Each row comes from the steps of one walk. Every step used is in the known rows, and no mark comes twice. Write the walk behind each row, first mark first.
Known rows
K -> Q: [-2  2  5 -2  1  2  7  1  5  1  1  0 -6  0  0 -9 -2  0  9 -9 -3  6 -2 -2
 -5]
F -> Y -> K -> Q -> N: [ -4   7  10  -6   1   7  -6  -5  11  -1  26   1 -20   0   4 -19   0  -3
 -20 -28  -5   3  -1   9  -6]
F -> U -> M: [-5 -7  7 -6 -5 -1 -1 -5 15 -8 -4 17 10  3 -2  0 -4  9 -3 -3 -8  8  0  6
  8]
N -> Q: [  3  -1  -4  -4   0   1  -4  -1   2  -7 -13   2   5  -2  -2   3   4   7
  -1   6   3   1   0  -1   2]
N -> F -> Y -> R: [ 16  -2   4   9  -8   1   1   1   2   5  15   2   1   1   8  -6  20  -2
 -21   4   8   5  -5   6  -7]
Y -> U: [ -5   4   4   2  -2   3   5   3  -2   0  -2  -2  17   5  -3   3  -3   2
 -12  -7   1  -2   0  -2   5]
Q -> N -> F -> U -> M: [  1  -2   2  -4 -11   3 -14  -4  12  -9  10   9  -1   2  -2   0   9   0
  -7   3  -2   1   0  10  15]
Y -> F: [  2   5   2  -4  -4   3   2   3   0  -2   8  -2  15  -3   1   3 -10   0
  -7   3   4  -3  -4  -3   3]
U -> F: [ 23   4  -3   4  -2   2  -8   3  -4   1   5 -12  -5   1   1   0   0  -5
   7  12   1  -1  -2  -2  -1]
F -> Y -> U: [ -4   3  11   3   0   4   0   0   5   3   4   3  24   7   1   3   0   7
 -33  -7   2   2   1   3   0]
Q -> N -> F -> Y: [  7   4   4   1  -6   6 -13  -1   3   2  21  -2  -1   1   4  -2  15  -5
 -24   5   7  -3   1   8   1]
K -> Y: [ 0 -6  4  2  1 -4 -7 -1 -7 -4 -1 -7  0  3 -1 -3  3  4 -3 12  5 -2  0  0
  3]
N -> F -> Y -> U -> M: [  5   1   9   4  -8   8   4   3   8  -2  12  -1  20   6   0   3  -3   7
 -32  -1   3   6   0   4  11]
R -> Y -> K -> Q: [ -4  11   1  -6  -1  11  14  -2   3  -2  22 -19   4  -1   0 -24  -5  -5
   2 -17  -5  -3  -4  -4  -6]
Y -> R: [  5  -2  -1   3  -2  -3   3   0  -2   0  -1   6 -10  -2   2  -5   6  -1
   0  -5   2   5  -3   2  -4]
K -> Y -> F: [  0  -1   5  -3  -2  -2   0   1  -6  -5   7  -8  11   0   2  -1  -5   4
 -10  15   7  -6  -3  -4   6]
Y -> K -> Q: [ -2   7   4  -4  -2   7  11   0   4  -2  16  -7 -16  -1   2 -18  -6  -3
   6 -23  -6   4  -4   2  -6]
Q -> N -> F -> Y -> K: [  8   8   4  -1  -9   9 -11  -2   4  -3  35 -10 -12   1   4 -10  12  -8
 -29 -10   4  -6  -1  14   0]
N -> F -> Y: [ 10   0   6   5  -6   5  -2   1   4   4  13  -3  12   3   5  -1  14  -1
 -18   8   6   0  -2   5  -3]
Q -> N: [ -5   4  -1  -4   1  -1 -13  -3   0  -2   7   1 -13  -1  -2  -1   3  -3
  -7  -5   0  -4   3   2   5]
R -> Y -> K -> Q -> N -> E: [-11  23   0 -11   0  11  -2  -7  -5  -1  24 -16 -14  -4   0 -27   4  -5
  -8 -18  -3 -10  -1   3  -4]
N -> F -> U -> Y -> K -> Q: [ -3   7  12   0 -15  10   9  -3  15  -6  33  -3   7   6   9 -19   1  -4
  10  -5 -11   2  -4  15  -7]
K -> Q -> N -> F -> Y: [  5   6   7  -1  -4   8  -6   0   8   4  21  -3  -7   2   4 -12  14  -5
 -15  -5   5   3  -2   4  -3]
F -> Y: [ -1  -2   8   0   2   0  -2  -3   5   3   5   7   7   2   4  -1   3   4
 -19  -1   1   3   0   4  -5]
R -> Y -> F: [  1  10  -1  -7  -3   8   7   0   0  -1  12 -12  31  -3   0  -4 -12  -2
  -8   7   5 -10  -3 -11   4]
Y -> F -> N: [  3   4   6   1  -4   2   5  -3   5  -3   6  -7   2  -2   2   3  -8   0
 -18 -10   8   2  -3  -5   3]
Q -> N -> F: [  7   6  -5   1  -7   3 -12   1  -3  -1  14  -9 -11  -1   0  -1  13  -9
  -5   5   6  -6   1   4   7]
R -> Y -> F -> N: [  2  10   4  -1  -3   6   7  -5   4  -2  13 -20  18  -1   1  -3 -11   0
 -21  -2   9  -6  -2 -13   4]
Q -> N -> E: [ -9  10  -3  -5   0  -1 -17  -5 -10   0   7   0 -21  -3   1  -2   9   0
 -10   0   2  -7   2   8   2]
K -> Q -> N: [ -6   7   2  -5   3   4  -5  -1   3  -1   8   2 -17  -1  -1 -10   0  -5
   2 -14  -2   3   0   1  -1]
F -> N -> E: [ -4   6   4   4   0  -2  -2  -8  -2   2  -4  -8 -16  -1   3   0  10   4
 -15  -8   7   0   0   4  -1]

Which walk is each row?
[ -9   3  11  -3  -9   3   1  -7  15  -8  25   6   4   6   7  -8  -9   1
   1  -7 -12   0   1  15  -5] | F -> U -> Y -> K
[ 19  13   3  10  -4   9   0  -1   0   0   5 -32  13   6  -4  -2  -1  -3
 -19   0   8  -8   0 -13   3] | R -> Y -> U -> F -> N
[ -8   3   6 -13  -8   7   5  -5  14 -10   8   4  42   1  -3  -5 -14   7
 -11   5  -4  -3  -2  -6  11] | R -> Y -> F -> U -> M
[ 20   2   8  14  -3   0  -7   0  -7  -4  -1 -29  -8   9  -1   1   4   2
 -19   6  11  -3  -1  -2   7] | K -> Y -> U -> F -> N
[  2   4   3   0 -11   4 -17  -3   7  -4  12   0   5   4  -3   0  19  -6
  -5   7   1  -8   0   9   6] | Q -> N -> F -> U
[ -6   7   2  -2  -4   4   4  -2   4  -6  27  -2 -10   1  10  -9 -16  -2
   1  -7  -8   1   2   9  -4] | U -> Y -> K
[ -8  15  -1  -9  -1  12   1  -4   3  -4  25 -17  -9  -2  -2 -26  -3  -7
  -2 -20  -4  -6  -1  -2  -2] | R -> Y -> K -> Q -> N
[ -6   8   4  -4  -5   2   5   1   5  -4  19   2  16  -1  10   2 -24   0
   0   7  -2   1   0   1   0] | U -> Y -> F
[  5  12   1  -3  -9  10   1   2   1  -4  31 -16 -24  -2   2 -19   7 -12
   3 -17   0  -3  -4   6   1] | Y -> K -> Q -> N -> F
[-11  -2  10  -2  -6  -1  -3  -6  15  -5   8  14  20   6   7  -1  -5   4
   4   6 -11   1   3  10  -3] | F -> U -> Y
[ -6  10   1   1  -1   8   8   0  -1   0   4 -13  32   5  -7  -4  -3   2
 -15  -1   2  -9   1  -9   5] | R -> Y -> U
[ 24   0   5   9  -4   1  -9   0  -4 -11 -13 -25   1   7  -3   4   7   8
 -22  12  17  -1  -1  -5   8] | K -> Y -> U -> F -> N -> Q
[ -9   6   0  -3  -1   8  10  -1   4  -6   2  -6  29   4  -6  -3 -15   7
 -17  -4  -2   1   3 -10  14] | R -> Y -> U -> M
[ -7   1   3   0  -2   3   8   2   3  -6  -1   6  11   4  -4   4 -14   8
 -12 -11  -2   7   2  -1  13] | Y -> U -> M
[ 14   5   6   3 -10   6   1   0   4   0  30 -11   0   2   6  -9   9  -3
 -21  -4   4  -2  -4  11  -4] | N -> F -> Y -> K
[ -5   0  11  -1  -1   4   3  -1  12  -3   2  11  17   5   0   3 -13  12
 -33 -13  -2  10   2   2   8] | F -> Y -> U -> M
[ 13  16   4  10  -5   4  -6  -2  -8   3   1 -21 -12   5   1   4   7   2
 -21  -2   8  -5  -1   2   0] | Y -> U -> F -> N -> E
[ -2   9   7  -2 -15   7 -11  -5  13 -10  38  -3  -5   5   8 -10   4  -9
  -2   0  -8  -7   1  18   2] | Q -> N -> F -> U -> Y -> K
[  7  -3   6  -1  -4  -1  -3  -4  -1 -14  -6 -13   5   0   0   3  -2   9
 -23  10  17   0  -3  -8   9] | K -> Y -> F -> N -> Q
[ 20   9   5  12  -5   4  -4   1   1   0   1 -23  -6   7  -1   5  -2  -2
 -16  -7   6   0  -1  -3   2] | Y -> U -> F -> N
[ -2  16   3  -1  -9  11   3   1   5  -6  41 -12 -24   0  10 -20  -5 -12
   7 -10  -5   2   0  10  -3] | U -> Y -> K -> Q -> N -> F
[  0   1   8   4 -13   4  -1  -3  11  -3  17   4  19   7   8  -1   6  -2
   5  17  -5  -1   0  12  -2] | N -> F -> U -> Y
[ -1   5   6   1  -7   8  -7   1   9  -5  19   2   8   5   0   2   0   3
 -38  -5   5   4   2   6  15] | Q -> N -> F -> Y -> U -> M
[ 14   9   8  11  -3  -1 -10  -3 -16   0   1 -29 -11   8   1  -1  11   6
 -21  12  13  -7  -1   2   4] | K -> Y -> U -> F -> N -> E
[-3  0 10 -7 -8  3 -2 -2  9 -4  7  9 29  3  0  3 -2  3 -9  2 -2 -5 -4  3
  1] | Y -> F -> U
[  4  -2   6   3 -12   5  -5  -1   6  -1   7  -1  17   5   0   1  19  -3
   0  10  -1  -5  -4   8   1] | N -> F -> U
[ -5  -2   8 -10  -9   2   1  -3  16 -10   4  17  23   1   0   4 -16   8
  -8  -2  -6   4  -3   1  10] | Y -> F -> U -> M
[  0   9  -3  -4  -3   8   8  -4   1  -4  19 -18   7  -1  -2 -15  -5  -5
  -5  -9  -2  -9  -1  -2  -1] | R -> Y -> K
[  8   3   3  -3  -5   4   2  -3   6 -10  -4  -5   7  -3   1   7  -5   6
 -20  -2  12   3  -3  -7   7] | Y -> F -> N -> Q
[  4  16  -3  -4  -8  14   0  -1   2  -4  35 -28  -8  -2  -2 -26   7 -14
  -1 -11   1 -10  -3  -1   0] | R -> Y -> K -> Q -> N -> F
[ 11   6  10   0  -8  12  11   1   7   2  29 -11  -2   2   7 -18   7  -4
 -12 -13   0   4  -7   9  -8] | N -> F -> Y -> K -> Q
[ 17  10   1   6  -5   4  -6   6  -5   1   1 -15   8   6  -1   4  -4  -3
  -5   4   1  -3  -1  -2   2] | Y -> U -> F
[ -5   6   9   2  -5   2   7  -3  10  -5  17  -4   5   0  11   2 -23   1
 -12  -3   3   4   0  -2   1] | U -> Y -> F -> N
[ 24   3   5   4  -1   1  -8   1   4   5   8  -5   0   3   5  -2   3   0
 -14  10   3   1  -1   4  -7] | U -> F -> Y
